Each row was made from one path, in order. Every step used is in the known rows, and no mark comes twice. Write each row's path.
Known rows
zifi-tomur: [  1  10   2   5  -2   7  -2   3   2  11 -20   0   2   3  -2   4  -1   9
  -2   3   4  23   4  18  -5   7   3   3   1  -7   2   6  -3   0   0  -8
  -9   6   9   9  -1   3  -1  -2   0 -15  -3  17  -4   3  -9   1   5   1
   1  -7   0   8  -3   1   4   1  -3  -4   1]
mupur-tomur-zifi-naluv: [  3  18  12   4  -7   2  -9  -5  -6   4 -13  -7   5   1   5 -14   2   6
   4 -17   9  27   2  17  -6  -1   1  -3   1  -9  -1  -3 -10  -4  20 -15
 -11  19   6   5   7  -1 -14  -4 -14  -9  -4  13  -5  -6  -5  19   2 -16
  -9 -17  -3  -4  -8   2   8  -1   1  -7 -11]
naluv-dudof-zifi: [ -5   9  -2  25 -16  -1  -5  -7  11  -5   2   3  -1   6  -6  -1   3  -9
   1 -24   1  -1  -5   9  -7   0   4  -2  -1   4   1  -4  -7 -10   8 -13
   3   0  17   1  -1   7  -4  -3  -1   9 -12 -21  -4  -5   2   4  -6 -11
  -2 -11 -10  -4 -19 -12  -2   4 -16   2   2]
naluv-mupur-tomur-dudof: [  1   0   2  16 -12   5 -11  -1   5  11  -4  -8  14  11  -3  -4   3  -4
   0   0  16  16   4  11  -7   2  -8  -5  11  -6  -5   3 -16 -15   6   0
  -3   0  16   3   3   3   1  -4  -2  15   3   3 -10  -9   6   9  -5 -23
  -3  -8 -21  26 -26 -14   0  -5   1   2 -16]
mupur-tomur-dudof-zifi-naluv: [  4  13   7  17 -13   6  -9 -10   8   3  -6 -10   2   5   3  -2   9  13
   3 -12   9  18   6  25 -14  -3  -2  -8   1  -4  -3 -12 -16  -8  16 -11
 -10  23  14   8   6  -1 -17  -4 -12   2  -5  10  -9  -6  -3  10  -5 -21
  -9 -14  -5   0 -30  -6  16  -1  -2  -3 -11]
pumoz-naluv-dudof-zifi-tomur: [ -5  18  15  10 -15  13  -8  -3  11  -1   6   3 -16   1 -13   8  10 -13
   1  -9  14   5   5  18 -14   0   6  15   2  -8   3   6 -19   0   3 -27
 -17  13  18  -6  -1   4  -4   0  -4   1  -9  -3   0  -1  -8   5  -1   3
   7 -14  -6 -17 -19  -7   4   6  -9   1   3]
tomur-dudof: [  7   1 -14  12 -14   7  -9   2   8   0   4  -5  -1   4   0   9   6   0
   2   1   7  -2  -2  -2  -2   0  -5  -6   2   3  -3 -10  -6 -10  -5   1
  -4  17  10  -1   6   3  -5  -4  -5   9   7  -2  -4   0   2  -3  -1   2
   1  -5 -10   4 -25  -9   5  -3   7   4  -2]
naluv-mupur-tomur-zifi: [ -1   6   6  10  -5   2  -9   0  -2  11 -12  -5  18  10  -3 -11  -4  -6
   0 -15  13  19   2   5  -4   3  -6  -4   6 -11  -5   7 -15 -13  17  -6
  -5   2  10   0   4   3   3   0  -5   7  -5  -1 -10  -7   5  12  -4 -24
  -3 -10 -18  22  -7 -14  -9  -1  -4   3 -17]
naluv-mupur: [ -5  -7   4   3  -4   0  -1   1  -2   5   4   1   8   7  -6  -2  -1 -11
   2  -2  10  -7   0  -4  -1   4  -5   1   7 -11  -2  15  -5 -11   3   0
  -2 -14   7  -3   4   5  10   2   4  10   0  -6  -6  -6  11   2  -6 -10
   2   1 -12  17  -6 -10 -12  -2  -3   4  -8]
naluv-dudof-zifi-tomur-pumoz: [ -5  14  -1  33 -22   6  -8  -4  14  -1 -15   3   1   8  -5   3   5   2
   1 -20   7  19  -6  21 -14  -4   5  -2  -6  12   0  -2  -9 -14   7 -16
  -1  13  28   7  -2   9  -3  -6  -2   0  -9 -10  -5   1  -2   4  -4  -6
  -2 -19  -8   5 -22  -5   4   6 -18  -2   6]
dudof-zifi-tomur: [ -3  11   3   9   1   6   2  -7  10   5 -18   3   6   5  -3   6   0  14
  -2 -18   2  13   1  21  -9   3   4  -1  -5  -7  -5   2  -6  -4  16 -14
 -11  12   4   5   3   2  -2   2  -4 -13 -15  -1  -8   6  -3  -2  -5  -6
  -2  -7   3   2  -7 -11   4   8 -18   2  -1]
pumoz-naluv-dudof: [ -2  10  14   5 -17   8  -9   2   4  -4  19   1 -19  -3 -10   3  10 -22
   1   4  14  -4   4   7  -8  -2   4  15   5  -4   6   6 -14   3  -7 -17
 -10   6  16  -9  -4   3  -4  -1  -1  12   0  -4   5  -4  -5   6   2   9
   8  -9  -9 -18 -14   0   4  -1   3   1   3]
pumoz-tomur-dudof-zifi-naluv: [  0   9  -2  18 -11   4   5 -11  10  -4 -16  -6  -6   7   1   0   5   0
 -10  -8  20  24   5  19 -11  -1  -2   7  -2  -8 -10 -11 -11  -8  15 -17
 -24  20  14  -1   2   3 -14   1   1  -5   0   7  -7   0  -2  11   1  -6
  -6  -8  -3   0 -34 -11  12   1   6  -1  -5]
tomur-zifi-naluv: [  2  13   4  -2 -10  -1  -3   1  -8  -3   1   0  -6   0   2  -4   3   1
   6 -22  10  -1  -5   0  -1   3   1   1  -3 -12   0   7   0  -7  17 -17
 -17  17   1  -5  17   7  -9  -1 -11 -11  -2  -2  -4  -1   2  10  -1  -1
  -5 -12  -1 -16  -6  -5  -3   3   1  -2  -1]
naluv-zifi-tomur: [ -5   8   2   5  -6   9  -8  -4  -1   3 -19  -9   8   2  -4   6  -8   6
  -1 -28   1  15  -5  11  -2   9   4  -4  -5  -4   4  13   3  -3  10 -25
  -2   1  18   5   1   8  -9  -3  -4 -13 -12  -2  -3   9  -1   9  -6  -5
   1 -15  -1   1  -3  -6  -2   7 -13  -4   3]
dudof-zifi-tomur-pumoz-naluv: [ -5   9  14   9  -5  14  -1  -4  12   2 -17   2  -2   5  -4  10   2  12
  -1 -11  11  14  -1  20 -15  -9   3   4  -7   3  -5   1 -12  -5  13 -18
 -15  26   9   0   3   1   0   2  -8 -12  -8   4  -3  10  -5  -2  -3   2
   0 -11   3  -4  -9  -3  10  12 -15   1   6]
mupur-naluv-zifi-tomur-pumoz: [ -8   4  13  -3 -19  12  -9  -1  -7   4  -8   2   6   4  -6  10   2   3
  12 -15  11  10  -3  16  -7  -8   0  -7 -10   0   9   6  -3  -7   6 -22
  -1  14  18  10   1   2 -17  -7 -19  -7 -10   4  -2   6   0  10  -1  -3
  -2 -24  -3 -15  -5  13  13  10  -2 -14   2]

Write each row's path
[ -9   7  15  10  -7  14  -2  -3  11   6 -15   3   2   9  -5   8   4   6
  -1 -12  16  10   0  19 -16  -7   2   5  -4  -2  -7   9 -15 -11  15 -19
 -15  17  13  -2   6   5   5   3  -6  -7  -8   0  -6   7   2  -3  -8  -4
   0 -11  -5   4 -12  -8   4  10 -15   3   2]
dudof-zifi-tomur-pumoz-naluv-mupur
[  1  13  -5   5   1  -4   3  -1   0   0 -30  -5   2   5   5  -8  -8  -7
 -14 -14  15  39   0   4  -3   1   2   8  -6  -6 -12  -9  -8  -3  16 -13
 -16  18   5  -5  -5  -1  -6   2   1 -10   1   9  -4   3  -6  13   8   1
  -2  -6  -3   7  -7  -9  -1   3   7   1  -6]
pumoz-tomur-zifi
[  4   4 -12  17 -11   7  -5  -4  14  -2   1  -4   4   6   0  11   7   5
   0 -17   4  -7  -4   2  -6  -2  -5  -9  -1   2  -7 -13  -8 -10   7  -6
  -7  24   6  -2  10   2  -6  -1  -8   8  -3 -13  -8   3   5  -5  -8  -5
  -2  -6  -7   1 -30 -18   6   3  -4   7  -3]
tomur-dudof-zifi
[ -3   6  22   6  -8  12 -11  -6   0   1 -12 -12   1   2   2  -3   2   7
  -1  -6  14  28   3  14 -13 -18   1  -2  -3  16  -1  -1 -16  -1  10 -17
  -2  21  17   0  -7  -5 -10  -4 -10   1   0  14   4   2  -7  16  -3  -8
  -4 -17  -3  -1  -5  12  17   4   0  -8  -1]
mupur-tomur-pumoz-naluv-zifi
[  0  15   5   4  -6  -3   5  -4  -5  -2 -23  -4  -6   3   4 -12  -2  -6
  -8 -14  22  34   1  11  -4   3   2  12  -5 -14  -8  -2  -7  -4  19 -22
 -24  15   7  -5   2   2 -12   3   0 -16   1  13  -4  -1  -5  19   6  -1
  -6 -11   0  -5 -11  -5   1   1   9  -3  -4]
pumoz-tomur-zifi-naluv
[ -5  -2  15   1 -13  14  -7  -1   1  -7   1  -7  -9   0  -2   9   4  -1
   2  -9  15  -1  -7  -4  -9 -18   2   3  -6  16   0   8  -9  -3   3 -19
  -5  22  15 -11   0   2  -3  -1  -7   2   4  -3   8   9   2   6  -4  10
   2 -13   1 -13  -2   8   8   8   1  -2  10]
tomur-pumoz-naluv-zifi
[-10   3  21  13 -10   4   1 -12   3  -2  -3   0   2   8  -1  -7   7  10
   6 -19  17   0  -1  21 -13  -8  -1  -1  -2  -5  -6  11 -10 -16  24 -17
 -10   5  12   1  10   3  -3   2  -8  -2 -10  -4  -7  -5  10  10 -13 -22
 -10 -12  -5  -1 -16  -6   4   5 -15  -3  -3]
dudof-zifi-naluv-mupur-tomur-pumoz
[  3  22  10  14 -18   0 -13  -4  -3   3 -10  -6   1   3   1 -14   4   0
   4 -20  11  31   2  20  -9   1   2  -2   1  -5   0  -2 -13  -7  18 -19
  -8  17  15   6   4   3 -14  -6 -11  -3  -7   6  -6  -9  -7  21   1 -19
  -9 -22 -10  -2 -16   0   6  -2  -1  -8  -9]
mupur-tomur-zifi-naluv-dudof
[-10   7  19   9  -6   3   3 -13   1   1   2   1   3   6  -4  -6   7   7
   5 -20  13  -2   2  21 -12   3   1   0   2 -18  -3  12 -10 -12  25 -18
 -12  -3   6   1  10   3  -7   2  -6  -3 -14  -5  -9  -7   7  11 -14 -26
  -9  -8  -4  -4 -15 -11   2   3 -16  -1  -8]
dudof-zifi-naluv-mupur-tomur
[ -3  11  20  17 -15  10  -9  -6   9   0 -10  -7  -3   5   0  -4   8   3
  -1  -5  14  29   3  23 -18 -18   3   1  -2  15  -3 -10 -23  -5  10 -14
  -3  25  21   1  -7  -3  -7  -5  -9   7  -2   9   1  -3  -8  11  -1 -10
  -5 -18  -7   1 -14   8  19   3  -4  -6  -1]
mupur-tomur-pumoz-naluv-dudof-zifi
[ -5   7   4  15  -3   8   2  -6  12   3 -25   1   6   7   0   8   0  19
  -1 -15   4  17  -4  21 -12  -8   4  -3  -9   6  -7  -1  -7  -9  14 -11
  -8  20  10   6   4   3   1   0  -6 -13  -9   1  -6   9  -1  -3  -5  -3
  -5 -10   3   5  -7  -2   7  11 -16   0   5]
dudof-zifi-tomur-pumoz
[ -7  11   9  10 -23   2  -5  -4   1  -1  15  12   0   5  -9   4  11 -13
  12 -14   9  -7   0  15  -9  -7   0  -4  -3  -5   9  -6  -9  -8   4 -16
   1   5  13   4   1   2 -13  -5 -15  12 -14 -13  -4  -6   1   4  -1 -10
  -2 -17 -10 -21 -17   5  10   6  -5  -7  -4]
mupur-naluv-dudof-zifi
[ -1   3   3  19 -10   7 -10  -4   9  10  -7  -7  17  12  -3  -4   1  -1
   0 -11  14  12   4  15 -10   1  -8  -7   8  -8  -7   1 -19 -17  15  -3
  -4   4  16   1   4   3   2  -1  -5  14  -4  -3 -12  -8   8   6 -10 -25
  -5  -8 -20  24 -28 -19   0  -2  -6   4 -18]
naluv-mupur-tomur-dudof-zifi
[ -4  16  -2  28 -18   2  -7  -5  13   1 -11   4   0   7  -7   1   4  -3
   0 -21   3  16  -2  22 -11   4   5   1  -2  -1   0   0  -8  -9   8 -18
  -2   6  23   7  -1   8  -3  -4  -2  -1 -14 -12  -7  -3  -4   5  -5  -9
   0 -17  -9   2 -21 -11   0   5 -18   0   2]
naluv-dudof-zifi-tomur
[ -7   8  13  -6 -15  10  -7  -1  -9   6  -4   3   9   1  -8   9   1  -2
   9 -17   9   9  -1  17  -4   0   0  -6  -5 -12  11   8  -1  -1   6 -24
  -4   6  12   9   2   2 -18  -4 -18  -6 -15   2  -3   5  -2  10   0  -7
   0 -20  -3 -18  -5   7  11   8  -3 -11  -3]
mupur-naluv-zifi-tomur
[ -8   2  12  -9 -14   6  -4  -2 -11   1  10   2   7   0  -7   5   1  -6
  12 -19   6  -6  -3   4  -2  -4  -1  -9  -5  -8  10   4   1  -3   6 -19
   2   2   7   2   1   0 -17  -4 -16   3 -12  -8   0   3   3  10  -4  -8
  -1 -17  -2 -22  -3   7   7   6  -1 -11  -4]
mupur-naluv-zifi
[ -5  -3  11  14  -8   4  -6  -2   2   9 -13  -5  15  12   1 -10   0   3
   1   2  16  19   2  11  -9  -8  -5  -4   3   4  -5   8 -14 -15   8   1
   3  -1  17   4  -3   2   6  -2  -1  10   4   6  -6  -7   5   9  -4 -19
  -5  -8 -14  27  -9   0   0  -2  -2  -3 -10]
naluv-mupur-tomur-pumoz
[  1   6  -8  19  -7   3   2  -9  12  -2 -22  -7   1   8   2   1   0  -2
 -13  -8  15  28   4  14  -9  -1  -1   3  -4  -2 -13 -18 -14  -8  13 -11
 -17  20  13  -3  -4  -1 -10   2   3  -1   1   4  -7   2  -3   7   1  -6
  -4  -4  -5   9 -31 -15   8   1   4   3  -7]
pumoz-tomur-dudof-zifi
[  0   3  10  13  -5   5  -7  -3   4   4 -20  -7   9   4   8  -8   2  15
  -1   3   5  35   3  16 -10 -17   0  -6  -4  19  -4 -10 -12  -5   7   2
   5  18  12   8  -7  -4  -3  -5  -6   2   5  18   1  -2  -8   9   1 -12
  -8 -12  -1  13  -2  15  16   0   2  -9  -2]
mupur-tomur-pumoz
[  0   3  -2  17 -19   7  -4  -7   8  -1  10  -3  -4   8  -3   8  12   2
   6 -17  16 -15  -2   7  -8   2  -6  -4   4 -11  -6   3  -9 -19  12 -13
 -14  14  14  -3  18   9  -6  -2  -8   7  -3 -12 -11  -2  11   1 -11 -13
  -4 -10 -12  -2 -37 -18   3   1  -6   6  -5]
tomur-dudof-zifi-naluv-mupur
[ -6   4  21   3 -11   2  -1  -6  -7   4   7  -2  -5   4  -3 -12   9   0
   7  -1  18   6   7  19  -7   5  -2   5   7 -19   2  20  -9 -10  11 -14
 -12 -11  13   3   7   6  -6  -2  -3  -1  -2  11  -5 -13   5  16  -4 -21
  -7 -10  -9   1 -14   1   1  -5  -1  -9  -9]
zifi-naluv-mupur-tomur
